What can hang from each mark
mise: kezak meni
pebun: tepo
naper: dori
ruvana: mopa
mopa: kezak meni pebun ruvana
feza: tepo
meni: mise mopa
tepo: feza pebun
dori: naper
kezak: mise mopa naper

Known rows, with every way that one mark hangs from another
(mopa (kezak mise naper) meni (pebun (tepo feza))): [-1.437  6.399  3.576 -8.272 -3.263 -0.804  2.336  5.718  0.067  1.090
 -3.133 -1.208 -1.768  0.277 -0.835  2.757  0.157 -1.308  2.391 -0.271
 -2.163  2.649]
(mopa kezak): [-0.824 -1.271 -1.843  1.584 -3.779  0.932  0.367 -2.352  2.830 -2.037
 -1.035 -1.049  2.983 -2.986 -0.988 -0.896 -0.164 -1.245 -1.560  0.541
 -0.711  0.036]
(meni (mise kezak) (mopa pebun)): [ 1.387 -3.648 -2.202  3.759  3.837 -0.985 -2.547 -2.159 -1.555  3.167
 -0.636 -3.806  0.068  3.269  0.192 -1.268  0.028  0.013 -0.392 -3.009
 -1.939 -4.437]
(mise kezak (meni (mopa pebun))): [ 2.200 -4.083 -5.450  2.938  2.467 -0.688 -2.844 -1.946 -1.772  1.246
  4.221  2.731  1.535  2.611  0.332  5.443  0.276  0.857 -0.996 -2.495
 -0.456 -2.364]
(meni (mopa (kezak (naper dori)) pebun)): [ 0.523 -0.464  0.412  2.386  0.774 -2.571  0.968 -4.461 -0.300  2.400
 -1.469  0.244  1.059  0.118 -0.282 -1.234 -0.386 -0.542 -0.939  0.039
  1.148 -2.000]
(mopa (kezak naper) meni pebun ruvana): [ 2.133  3.686  5.492 -6.226 -3.080 -0.144 -0.525  0.956 -3.067  0.499
  0.606  1.584 -3.692 -0.403  1.738  0.819 -3.374 -0.596  0.495  5.019
  2.414 -0.252]
(meni (mise (kezak (naper dori))) (mopa (pebun tepo) ruvana)): [ 0.684 -3.967  1.236  2.481  4.155 -1.790 -2.374 -0.299 -2.139  3.688
 -0.518  0.708 -1.590  3.020 -0.064 -1.317 -0.872 -0.055 -0.527 -1.534
  0.450 -2.184]
(mopa kezak (meni mise) (pebun tepo) ruvana): [ 2.266  1.284  8.357 -3.650 -2.014  1.680 -2.926  3.754 -0.971  0.701
 -1.302 -3.664 -2.361  0.278  0.006 -0.043 -5.658 -2.568 -0.807  2.739
 -0.457  0.593]
(feza tepo): [ 1.881  0.089 -4.634  4.439 -2.273  2.637  1.691 -2.337  5.062 -1.995
 -3.373  2.382  1.422 -4.031 -0.605  0.555  0.547  1.131  0.292 -2.736
 -3.301 -0.547]
(ruvana (mopa (kezak (naper dori)) (meni mise) (pebun tepo))): [-0.315  1.898  3.934 -2.035  0.386  1.269 -0.477  3.574  0.244  0.478
 -3.076 -2.780 -0.006 -0.169  0.200 -3.116 -2.713  0.444 -1.175  1.086
  1.022  1.223]
(dori naper): [-0.281 -0.373 -5.607  4.501  0.768  0.940  3.133 -1.376  5.760 -5.969
 -1.294  1.883  0.652 -2.145 -0.497 -1.785  0.880 -0.406 -0.858  0.742
  0.131 -0.346]
(meni (mise (kezak (naper dori))) mopa): [-2.205 -5.110 -3.305  5.119  5.248 -0.634 -0.984 -3.633  0.360  2.138
 -0.604 -1.950  0.485  1.731 -1.497 -2.767  1.017  0.560 -1.110 -2.311
  0.416 -2.996]
(feza (tepo pebun)): [ 1.333  0.523 -4.800  2.507 -2.948  0.583  2.757 -1.235  4.921 -3.183
 -2.959  3.956 -0.116 -1.528 -0.586  1.782  1.573  0.066  0.463 -3.007
 -3.026 -1.216]
(meni mise (mopa kezak pebun ruvana)): [ 2.376 -2.464  4.149  1.314  1.057 -0.912 -3.153 -3.228 -2.294  3.743
  0.818 -4.466 -0.819  1.500 -0.014 -3.383 -2.049 -2.253 -1.151  1.592
 -0.904 -2.965]
(mise meni): [ 0.002 -2.813 -6.432  4.795 -0.877  0.096  1.267 -3.410  3.358 -3.069
  2.852  0.237  3.735 -1.342 -1.191  2.948  0.992  0.330 -0.618 -0.717
 -1.338  0.347]
(meni mise (mopa (kezak naper) pebun ruvana)): [ 1.646 -1.088  2.575  0.118  1.345 -1.803 -2.458 -3.509 -2.975  4.711
  0.595 -2.535 -1.553  1.553 -0.354 -3.903 -0.938 -1.427  0.219  2.303
 -0.299 -2.853]
(ruvana (mopa kezak meni)): [-0.864  0.530  2.659 -2.082 -1.952  3.507 -1.427  3.046  2.281 -1.711
  0.380 -1.325  1.212 -2.062  1.350 -2.737 -2.185  0.379 -2.829  1.618
  1.460  0.942]
(ruvana (mopa meni)): [-1.043  0.200  0.697  0.059 -0.665  2.736  0.313  3.150  3.725 -2.742
  0.277 -0.765  1.157 -1.543  2.055 -2.597 -1.145  1.676 -2.253  0.021
  1.220  0.570]
(ruvana (mopa kezak pebun)): [ 1.628  0.538 -0.007 -0.954 -3.064  0.362 -0.497  0.990 -0.305 -0.549
 -0.667 -0.526  2.032 -1.244  2.281 -2.411 -0.022  0.565 -1.374  0.570
 -0.314 -0.206]
(ruvana mopa): [-0.826 -1.454 -2.709  2.256 -1.705  1.207  0.849  1.137  3.529 -2.552
  0.105  0.610  2.909 -2.111  1.856 -3.431  1.325  1.690 -1.886 -0.824
 -0.045  0.405]
(tepo feza): [-2.362 -1.443 -3.245  1.113 -2.343 -1.246  4.670 -0.845  5.759 -4.455
 -2.932 -1.556  2.145  1.112  2.135  1.763  2.396 -0.825 -2.159 -2.835
 -2.872 -1.238]
(mopa (kezak mise (naper dori)) meni pebun ruvana): [ 0.215  3.542  7.743 -6.917 -2.350 -1.012  1.354  1.693 -4.731  0.616
  1.796  0.036 -4.031 -1.823 -0.216  1.068 -1.081 -0.930  1.688  4.168
  2.647  2.215]
(kezak mopa): [-1.694  0.594 -2.500  3.770 -1.044  1.022  1.552 -2.839  1.284 -3.827
 -0.896  2.210  2.394 -0.932  0.428  0.591  4.089 -0.570  0.952 -2.407
 -0.191  1.707]

Rows
[-0.555  1.244 -3.612 -1.437  0.011 -2.938  1.488 -1.272 -2.572  2.944
  5.776  3.252 -0.413 -0.951 -2.080  1.372  4.703  1.125  4.320  0.496
 -0.749  2.065] => (kezak (mise (meni (mopa pebun ruvana))) naper)
[ 0.780  1.346  2.218 -0.188  0.412  1.719 -0.536  5.115  2.195 -0.602
 -2.378 -3.619  0.409  0.497  1.529 -2.778 -2.260  1.079 -0.911 -1.094
 -1.074  0.413] => (ruvana (mopa (meni mise) (pebun tepo)))
[ 2.228 -2.876  2.128  3.453  2.365 -1.653 -1.436 -3.020 -0.861  2.765
  0.791 -3.879 -0.926  1.998  0.632 -3.322 -0.971 -0.963 -0.504 -0.013
 -1.207 -3.292] => (meni mise (mopa pebun ruvana))
[-1.427 -1.736 -0.779  1.141  1.585  2.721 -0.848  1.062  2.107 -1.995
 -0.986 -4.615 -0.621  0.451 -0.422 -0.044 -1.914  0.178 -1.043 -0.981
 -0.378 -1.514] => (mopa (meni (mise kezak)))
[-0.253 -0.829 -3.134  0.510  1.454 -0.117 -1.302 -1.547 -4.235 -0.079
 -0.189  0.925 -1.464  2.029  0.514 -0.045  3.504  0.274  2.331 -0.851
 -0.501 -0.910] => (meni (mise (kezak (mopa pebun ruvana) naper)))
[-1.983 -2.985 -6.909  2.621  1.199  0.269 -0.166 -1.760  0.534 -0.486
 -1.371 -1.742  0.578  0.283 -1.162 -1.642  2.210  1.075  0.809 -1.505
 -1.508 -1.847] => (meni (mise (kezak naper)))
[-1.169  3.012  5.215 -0.064  2.378 -0.361  1.727 -0.033 -2.619 -1.565
 -2.355  2.198 -2.663  1.475  0.312  0.863  0.691 -0.590  1.996  0.372
  2.760  2.744] => (kezak (mopa (meni mise) (pebun tepo) ruvana) (naper dori))
[ 0.045 -0.053  6.503 -3.424 -3.323  2.858 -1.834  1.396  0.983 -2.039
  1.896 -0.111 -1.440 -2.103  0.729 -0.003 -4.285 -1.757 -2.434  4.143
  2.341  0.788] => (mopa kezak meni ruvana)
[-1.510 -1.184  0.463  1.171 -0.860  0.025 -0.715 -1.680  1.516  2.212
  1.652 -1.198  2.051 -2.105 -2.116 -2.205  1.369 -1.333 -0.348 -0.964
 -0.854  0.305] => (meni (mopa (kezak mise)))
[ 0.164  2.364  3.198 -2.802 -0.741  0.634  0.714  1.824 -0.884 -0.651
 -1.287 -0.493 -0.299 -0.883  1.989 -1.880 -1.826  1.161 -1.477  2.100
  2.586  0.357] => (ruvana (mopa (kezak (naper dori)) meni pebun))
[ 0.596  2.870  2.021 -3.637 -0.309  1.289 -1.098  2.174 -1.555  1.056
 -1.229 -3.437 -1.020  0.182  1.303 -3.604 -1.554  0.859 -0.089  2.423
  0.547 -0.465] => (ruvana (mopa (kezak naper) (meni mise) pebun))
[-0.507 -5.661 -3.831  2.716  3.553 -0.902 -1.843 -2.902 -1.737  0.615
  5.675  6.527  0.293  1.425 -0.404  4.216  0.734  1.251 -1.581 -0.030
  3.118 -0.736] => (mise (kezak (naper dori)) (meni (mopa ruvana)))
[ 1.639 -0.812 -3.552  2.028  0.659 -1.617 -0.823 -4.483 -0.548  2.080
  3.008  1.139  2.089  0.754 -1.148  2.480  0.051 -0.231 -0.009  0.669
 -0.482 -1.086] => (mise (meni (mopa (kezak naper) pebun)))
[ 1.929  0.004  2.352 -0.917 -0.969 -2.004 -1.307 -2.670 -1.957  3.436
  1.395  2.877 -0.941  0.330  1.086 -1.542 -0.810 -0.717 -0.309  2.217
  1.311 -1.809] => (meni (mopa (kezak naper) pebun ruvana))
[-0.377 -2.725 -6.368  2.585  1.017  1.785 -2.282 -1.779 -2.106 -2.904
  4.049  4.960  2.235  1.262 -0.112  6.815  3.616  0.319  0.429 -2.671
  0.028  1.158] => (mise (kezak mopa) meni)
[-2.562  0.579 -6.146  0.333  0.488 -1.897  2.088 -1.912  0.207  2.101
  4.806  2.188  1.223 -1.860 -3.437  0.553  5.409  1.273  3.850 -0.720
 -1.163  2.391] => (kezak (mise (meni mopa)) naper)
[-3.261  6.092  2.793 -1.949  1.018 -1.048  4.331  2.060 -2.566 -0.957
 -1.887  2.518 -1.312 -0.919 -1.880  2.313  4.961  0.081  5.075 -2.451
  1.099  5.658] => (kezak mise (mopa meni (pebun tepo)) (naper dori))
[ 0.796 -1.817 -1.900  3.627  1.405 -1.752 -0.232 -3.531  0.821  1.467
  1.344  1.474  2.958  0.332 -2.078  2.922 -0.967 -0.682 -1.044 -0.401
  0.183  0.275] => (mise (meni (mopa (kezak (naper dori)) (pebun tepo))))
[-1.106  3.761  4.374 -4.635 -1.421  0.821  0.718  5.672 -0.576  0.629
 -1.091 -0.040 -0.078 -1.950 -0.123 -1.626 -0.452  0.828  0.367  0.508
  1.056  3.654] => (ruvana (mopa (kezak mise (naper dori)) meni (pebun tepo)))
[ 1.047 -0.430  4.969 -1.706  1.510  0.247 -0.834  3.975 -1.507 -0.232
 -1.559 -0.245 -3.465  1.867  0.828  1.539 -3.689 -0.064 -0.230  0.425
  1.229 -0.016] => (mopa (meni (mise (kezak (naper dori)))) (pebun tepo) ruvana)
[-0.565  2.930 -0.942 -5.234 -3.021 -0.988  0.566  4.564 -0.706  1.122
  0.491  1.522  1.496 -0.167  0.395  0.637  3.038  0.409  1.138 -0.477
 -2.294  3.192] => (ruvana (mopa (kezak (mise meni) naper) (pebun (tepo feza))))
[ 0.302 -1.569 -3.094  0.737  1.767 -0.729 -1.176 -0.792 -4.846 -1.627
  3.175  8.770  0.053  2.188  0.143  7.494  2.975  0.632  1.228 -1.267
  2.200  2.445] => (mise (kezak (mopa (pebun tepo) ruvana) (naper dori)) meni)
[ 0.207  1.467  0.217 -2.027  1.137  1.630 -1.396  5.924  0.138  0.535
 -2.009 -0.689 -0.753  1.337  1.667 -1.860 -1.327  2.114 -0.024 -1.043
 -0.252  0.215] => (ruvana (mopa (meni (mise (kezak naper))) (pebun tepo)))
[-0.890  1.606  4.535 -4.855 -3.037  1.898 -0.942  0.912  0.118 -0.833
  1.613  2.321 -2.410 -2.096  0.380 -0.631 -2.919 -0.755 -0.803  5.128
  3.206  0.980] => (mopa (kezak naper) meni ruvana)
[ 0.109 -3.413 -2.449  4.085  5.162 -2.217 -0.671 -3.477 -2.211  3.192
 -1.511 -2.565 -0.553  3.112 -0.382 -1.606  0.677  0.615 -0.062 -2.376
 -0.145 -4.023] => (meni (mise (kezak (naper dori))) (mopa pebun))
[ 2.516  0.640  5.154 -1.280  0.028  0.182 -0.093  0.944 -1.368 -0.817
  0.188 -4.323 -3.384  1.195  1.866 -0.265 -3.374 -0.685  0.017  2.107
 -0.097 -1.721] => (mopa (meni mise) pebun ruvana)
[ 1.264  2.583  1.672  0.456 -1.298  0.437  1.640  3.495  3.597 -1.752
 -3.680 -1.143  0.197 -0.042  0.693  1.935 -3.326  0.070 -0.057 -1.775
 -1.104  0.345] => (mopa meni (pebun tepo))
[-1.265  2.750  4.653 -3.063  0.371 -0.836  2.240  1.817  1.084 -0.170
 -6.387 -5.430 -1.274  2.229 -0.603  1.206 -3.010 -2.105 -0.896  0.091
 -0.963  0.053] => (mopa (kezak (naper dori)) (meni mise) (pebun (tepo feza)))
[-2.812  1.263 -7.661 -0.298 -1.318 -1.706  3.291 -1.414  0.358 -0.110
  3.972  2.079  1.516 -2.957 -3.442  1.380  6.071  1.514  4.454 -0.424
 -1.717  3.294] => (kezak (mise meni) naper)
